Each row was made from one small tree. The marks that hang from a mark follow it in brackets, in alphabetical order. Every link used is in the known rows. Write each row's tree.
Known rows:
pido{fozuvub litab tirifus}: [-27.9 -45.2  20.0 -27.4 -16.8  19.5 -23.2 -27.0 -15.4 -18.6 -12.3 -26.0
  78.0   9.1  19.6  34.6   4.0  60.5 -11.1  30.7  -5.0 -10.1 -14.5  -7.3
  12.5]
litab{pido{tirifus{repebe}}}: [-30.7 -32.0  -0.9 -20.5 -11.2  23.9 -12.6 -44.3 -14.4 -10.7  19.9 -24.4
  33.6  32.5  16.9   0.7 -17.8  59.9  11.2  15.1   1.4 -32.4  -6.6  10.5
   8.0]
pizab{fozuvub{pido{litab} tirifus{repebe}}}: [-28.9 -33.0   5.8 -24.7  -4.6   8.0 -49.5  14.8  19.6  -8.6   3.2  -1.3
   8.7  50.4  29.4 -11.2  -7.6   2.4 -23.3   2.9  -4.2 -18.3   0.5  17.7
  31.4]
pizab{tirifus{repebe}}: [-30.7 -25.1  -9.4 -23.3   5.2  21.4 -48.7  -1.1  -2.9 -11.3  17.8  -5.3
  22.5  68.2  42.3  -2.9 -28.2  11.8  -3.1   1.1   8.1 -18.4  -9.8  21.6
  30.7]
pido{fozuvub{repebe} tirifus}: [-26.9 -38.6  12.5 -33.8  -9.3  25.7 -23.0 -18.1 -11.0 -30.4  -2.5 -17.3
  63.2  26.7  15.9  16.7 -13.2  32.3  -6.9  16.7  -5.9 -15.4  -8.7  -1.8
  33.9]
repebe{tirifus{pido{fozuvub litab}}}: [-21.2 -27.5  12.2 -31.5  -8.7  -0.6 -30.1 -58.8   8.7 -22.0  -4.3 -24.4
  55.7  15.0  31.2  -5.5 -16.5  37.8  -3.4  12.5  15.3 -23.3 -15.9  10.4
   2.0]
pizab{fozuvub{pido repebe tirifus}}: [-26.2 -34.6   6.6 -27.6   2.5  19.6 -44.7  30.6  17.4 -18.1   4.4  12.2
   2.9  62.6  28.2 -25.2 -15.4 -18.0 -15.9  -4.9  -4.7 -23.8   0.9  17.4
  41.6]
pido{fozuvub tirifus}: [-27.8 -41.2  15.6 -33.4 -15.4  26.1 -23.6 -32.8 -18.9 -20.0  -1.8 -25.3
  62.3  20.0  16.1  20.7 -14.0  45.2  -3.9  19.3  -1.1 -10.4 -17.0  -0.7
  24.2]
fozuvub{pido pizab tirifus{repebe}}: [-31.1 -43.0   4.3 -28.7  -2.0   9.6 -44.7  21.3  50.4 -29.7   7.7 -15.8
  18.8  50.6  11.6 -34.7 -13.2 -16.0 -17.9   1.5   0.7 -25.5   7.2  29.6
  40.7]
repebe{tirifus{pizab}}: [-24.6 -24.5   5.5 -43.7  -0.8   7.9 -42.1 -57.2  10.3 -14.8   9.5 -25.2
  30.9  39.7  26.4 -20.6 -26.5  14.6   3.2   6.7  15.2 -32.5 -21.6  18.7
  14.9]
pizab{fozuvub{pido repebe} tirifus}: [-27.8 -30.8 -12.4 -14.6  13.7  14.4 -54.2  43.0   1.3 -12.6   9.4  17.9
  -9.6  69.0  41.5 -18.6 -18.0 -24.1 -16.4  -8.3  -1.9 -22.4  -1.8  15.2
  38.3]
pizab{fozuvub{pido{litab}} tirifus{repebe}}: [-31.2 -28.2 -15.7 -11.2   6.7  -0.6 -60.7  25.9   6.9  -3.3  10.2   2.5
  -3.0  56.9  42.3  -2.2 -10.4  -3.3 -27.5  -0.9  -2.4 -17.1   0.3  16.7
  30.7]
fozuvub{pizab{tirifus{repebe}}}: [-32.5 -40.7  -3.2 -29.2   4.9  11.7 -48.0  21.1  11.9 -11.3  19.3  -9.8
  16.1  58.8  33.5 -17.1 -20.8  -2.5  -4.8  -0.6   7.6 -16.0  -7.1  19.2
  22.8]
pizab{fozuvub{pido} tirifus}: [-28.8 -34.3  -8.8 -14.9   7.7  15.8 -54.6  28.8  -7.8  -1.6  10.1  10.0
 -11.6  63.3  41.5 -13.9 -18.7 -10.4 -13.3  -6.1   2.8 -17.6 -10.1  16.0
  28.9]
fozuvub{pido repebe}: [-21.4 -32.9  11.6 -26.7   1.0  67.7 -28.4  -5.0   7.0 -30.3   3.2   6.7
  30.8  58.0  24.1 -28.1 -23.7   6.9  -2.0  14.2   1.8 -26.6  -4.2  25.0
  43.6]
pizab{tirifus}: [-28.3 -33.2  -0.5 -23.1   5.7  35.3 -42.1   4.2 -14.7  -9.0  12.7   2.0
  21.7  70.2  43.7  -7.7 -28.1  11.8   7.5   2.1  11.4 -18.6 -18.5  17.1
  22.2]
tirifus{pido pizab{fozuvub{repebe}}}: [-24.3 -10.9 -10.9 -25.3  -1.1  21.6 -47.4  -3.0  17.8   4.5  27.0 -12.0
  14.9  54.8  35.8  -9.0 -17.1   6.4 -15.6   6.2  14.2  -6.9  -3.1  13.5
   0.4]
tirifus{pizab repebe}: [-29.3 -13.4  -9.7 -39.9  -5.7  32.2 -52.3 -36.6  15.5  -0.5  28.0 -28.5
  23.7  57.5  29.3  -0.8 -23.8  19.9 -12.0  13.5   7.5 -14.8  -6.3  23.3
  27.6]
litab{pido}: [-25.5 -37.3   7.7 -25.4 -10.8  50.5 -12.0 -41.8 -26.1  -0.2  17.7 -11.5
  18.2  39.9  29.9 -10.2 -20.4  52.2  22.0  12.9   6.5 -30.5 -14.9  10.9
   7.5]
repebe{tirifus}: [-23.6 -31.4  16.5 -41.7  -2.5  12.5 -33.6 -55.0   0.8 -22.3   2.8 -15.9
  38.8  38.9  27.7 -22.9 -30.2  23.0   8.6   5.1  14.9 -32.9 -22.9  19.3
  18.0]
pido{fozuvub{repebe} litab tirifus{pizab}}: [-27.6 -35.3   5.2 -29.8  -9.3  13.6 -30.5 -15.7   3.4 -21.9  -6.1 -27.8
  71.7  17.3  17.9  33.1   8.2  38.6 -20.0  29.8  -9.1 -14.2  -4.4  -8.8
  19.0]

Which tree is each row?
[-26.4 -26.1  -2.4 -33.3  -3.2  37.9 -51.6 -11.2   3.7   8.0  19.6 -12.9
   1.6  53.9  29.5 -12.7 -16.3   4.0 -11.5   9.4   6.4 -13.5 -13.5  17.0
  20.4]
tirifus{pizab{fozuvub{pido}}}
[-32.3 -31.4  13.0 -24.2  -9.7  13.2 -30.2 -23.4   6.2 -20.4   3.9 -23.8
  73.0  35.4  18.6  18.8  -6.7  58.0 -13.5  27.5   1.0 -17.4  -6.9  12.0
   9.2]
pido{litab tirifus{repebe}}
[-26.8 -34.9   6.2 -35.7 -14.1  13.5 -42.1 -17.9  13.1 -11.0  -5.5 -25.9
  48.9  26.3  32.7  24.8   4.7  29.4 -18.8  20.6  -6.1 -11.7  -3.9   1.1
  28.8]
pido{fozuvub{tirifus{pizab repebe}} litab}
[-28.5 -29.3   3.8 -19.8  -8.2  35.2 -34.9 -26.9  16.2 -19.5   4.4 -24.5
  50.6  32.7  12.4  -0.1  -6.5  37.6 -18.0  29.1   1.7 -20.6  -4.7  20.6
  20.2]
fozuvub{pido{litab tirifus{pizab repebe}}}
[-25.1 -41.6  17.7 -22.1  -6.1  38.9 -32.8   1.3  22.2 -25.4  -8.1  -4.2
  39.8  49.0  21.5 -17.6  -8.0  15.3  -6.6  15.7   1.9 -25.7  -6.1  22.6
  28.5]
fozuvub{pido{litab} tirifus}
[-26.2 -28.4   6.0 -26.4   1.3   4.4 -43.9  31.9  18.2 -11.8   7.8   9.8
  16.7  61.4  36.6 -12.4 -11.8  -4.4 -15.4  -3.6   0.9 -16.0   1.5  10.3
  19.3]
pizab{fozuvub{repebe tirifus{pido{litab}}}}
[-22.2 -25.1  13.1 -29.6  -4.7   3.4 -31.0 -53.9  11.9 -22.0   1.1 -19.8
  53.3  28.1  31.1 -15.3 -21.3  36.0   1.2  11.2  19.2 -26.8 -16.4  16.9
  -3.7]
repebe{tirifus{pido{litab}}}
[-28.0 -21.6   5.5 -24.3  -7.5   9.0 -37.7  -5.6  32.6 -19.8   9.3 -14.2
  47.8  54.3  30.4  -3.7 -15.8  24.2 -11.1   8.4   9.5 -16.5   2.2  21.9
  13.6]
fozuvub{tirifus{pido{litab} repebe}}
[-31.9 -26.6 -10.5 -21.3  -8.8  11.0 -22.9 -37.0  -7.6  -1.0  25.9 -28.3
  18.4  33.1  17.1   3.1 -12.5  47.2   1.5  12.0   0.0 -30.6  -3.8   7.7
   6.6]
litab{pido{tirifus{pizab{fozuvub} repebe}}}
[-25.3 -30.8   5.6 -20.1   0.7  42.0 -29.6  -2.9  20.2 -33.0  -0.7  -8.2
  52.7  42.7  13.0  -9.5  -5.4  18.6 -15.5  26.2  -2.9 -27.6   0.8  16.2
  28.4]
fozuvub{pido{litab tirifus{pizab}} repebe}
[-29.0 -40.6  10.3 -29.3  -2.7   5.6 -36.7  27.3  36.9 -18.9  13.6 -11.5
  31.3  54.6  23.3 -28.1 -16.4  -4.0  -3.2  -1.3  13.3 -16.2  -2.3  19.4
   6.9]
fozuvub{pizab tirifus{pido}}
[-26.0 -27.4  -7.0 -16.3   0.5  24.4 -39.3  -2.0 -10.3  -9.9  11.0  -5.8
  30.9  50.5  44.9   2.9 -22.7  18.9  -0.9   3.9  13.6  -9.5 -12.9  10.8
  12.0]
pizab{tirifus{pido{fozuvub}}}
[-30.8 -31.2   6.1 -25.5  -3.3   8.8 -38.3  -1.3   7.6  -9.7   6.4 -18.3
  52.3  40.3  20.1  15.1   1.5  33.9 -16.9  23.5  -0.5 -17.4  -7.9   3.5
   2.5]
pido{litab tirifus{pizab{fozuvub{repebe}}}}
[-29.4 -32.5  -1.6 -22.4  -9.6  30.3 -14.3 -41.9 -16.0  -3.6  21.6 -25.8
  29.0  33.8  17.1  -0.7 -14.5  53.7  14.3  16.5   4.2 -32.0 -11.9   6.7
   0.2]
litab{pido{tirifus{pizab}}}
[-26.1 -36.0   8.5 -25.0   2.1  16.2 -44.9  33.8  19.6 -17.8  -0.8  11.6
  10.6  57.5  29.3 -18.2  -6.5 -11.0 -19.7   0.9  -6.6 -23.5   2.5  14.2
  35.8]
pizab{fozuvub{pido{litab} repebe tirifus}}
[-26.6 -24.0   0.2 -22.3 -14.9   8.7 -37.1 -25.0  21.3 -11.6   9.9 -29.7
  54.1  19.4  33.4  14.6  -5.4  42.3 -24.6  19.9   6.4  -0.8   4.9  10.6
   6.2]
tirifus{pido{fozuvub{pizab} litab} repebe}
[-29.0 -45.1  10.7 -38.6   7.4   9.7 -38.6  48.0  39.9 -33.6   8.4   3.4
  25.9  68.9  22.5 -34.1 -16.0 -28.5  -3.5  -5.8  -0.1 -29.2   4.3  17.7
  37.4]
fozuvub{pizab repebe tirifus}
[-21.1 -25.2   1.3 -32.0   5.5  33.4 -37.1 -28.9  25.3 -35.7   1.8  -7.5
  28.3  45.0  18.9 -35.4 -22.6  -5.8  -7.6   9.6   4.9 -39.0  -4.1  25.0
  40.5]
fozuvub{pido repebe{tirifus{pizab}}}
[-33.0 -20.3  -3.0 -31.7  -6.2  16.3 -39.3 -32.5  10.9 -14.1  21.2 -32.4
  49.4  46.7  13.2   6.9 -20.9  34.2 -11.3  17.5   5.4 -17.6  -8.1  17.2
  17.8]
pido{tirifus{pizab repebe}}
[-27.1 -39.1  12.3 -24.8  -4.2  16.9 -45.1  18.6  11.4  -6.9   0.0   3.5
   9.0  50.7  30.0 -14.8  -7.1   2.7 -16.4   3.2  -1.6 -18.7  -5.7  15.3
  26.6]
pizab{fozuvub{pido{litab} tirifus}}
[-24.3 -46.4  13.3 -40.8  -6.8  34.1 -32.6  -1.0  -2.8 -19.6   1.6  -9.8
  34.2  33.8  28.9  -2.7 -12.4   7.0  -5.4   9.5  -3.1 -11.4  -7.3   2.3
  38.6]
pido{fozuvub{pizab repebe}}
[-27.1  -1.2 -17.6 -26.3  -7.8  22.4 -47.8 -38.2  29.7  -0.7  32.9 -33.7
  33.4  49.2  31.1  -0.4 -23.0  28.3 -17.8  14.9  17.2  -6.8   1.0  24.9
   5.0]
tirifus{pido pizab repebe}
[-23.9 -25.6   8.6 -24.5   1.6  20.1 -30.7  21.5  32.6 -32.6   2.5   4.9
  49.8  63.4  30.8 -14.7 -14.4   5.8  -5.2   5.9   5.7 -23.5   4.6  16.3
  19.6]
fozuvub{repebe tirifus{pido{litab}}}
[-29.8 -31.2  -5.9 -21.5  -5.9  20.7 -18.3 -26.5 -12.2  -4.6  21.8 -18.6
  19.4  36.9  17.9  -2.6 -12.0  41.0   7.7  11.4   0.3 -33.2  -6.3   4.1
   5.1]
litab{pido{tirifus{pizab{fozuvub{repebe}}}}}
[-24.5 -27.1   7.3 -31.0   2.2   2.1 -43.2   1.0   7.8 -11.4   6.4   3.6
  17.4  47.1  37.2 -14.0 -15.7   4.1 -13.0  -0.4   3.4 -21.8  -6.0  10.0
  16.8]
pizab{fozuvub{repebe{tirifus{pido{litab}}}}}
[-28.2 -21.1 -14.1 -12.9  -1.1   7.6 -45.5  -4.7   4.1 -11.3   9.9 -13.6
  39.2  45.2  45.3  14.7 -14.7  26.0 -14.9   9.2   7.9  -8.7  -2.3  11.8
  13.8]
pizab{tirifus{pido{fozuvub litab} repebe}}
[-21.0 -27.9   4.8 -28.3   4.4  27.6 -36.6 -24.1  28.7 -35.1  -5.2  -8.2
  39.7  37.4  21.6 -25.3 -10.3   4.8 -12.9  18.1   1.7 -39.0  -2.3  20.4
  32.2]
fozuvub{pido{litab} repebe{tirifus{pizab}}}
[-25.2 -40.5  12.7 -35.9 -13.6  22.7 -37.5 -14.6   4.2  -9.6  -9.2 -21.5
  49.6  27.0  32.4  21.5   5.2  29.4 -12.0  21.1  -3.6 -11.8 -10.3  -2.1
  22.9]
pido{fozuvub{tirifus{pizab}} litab}
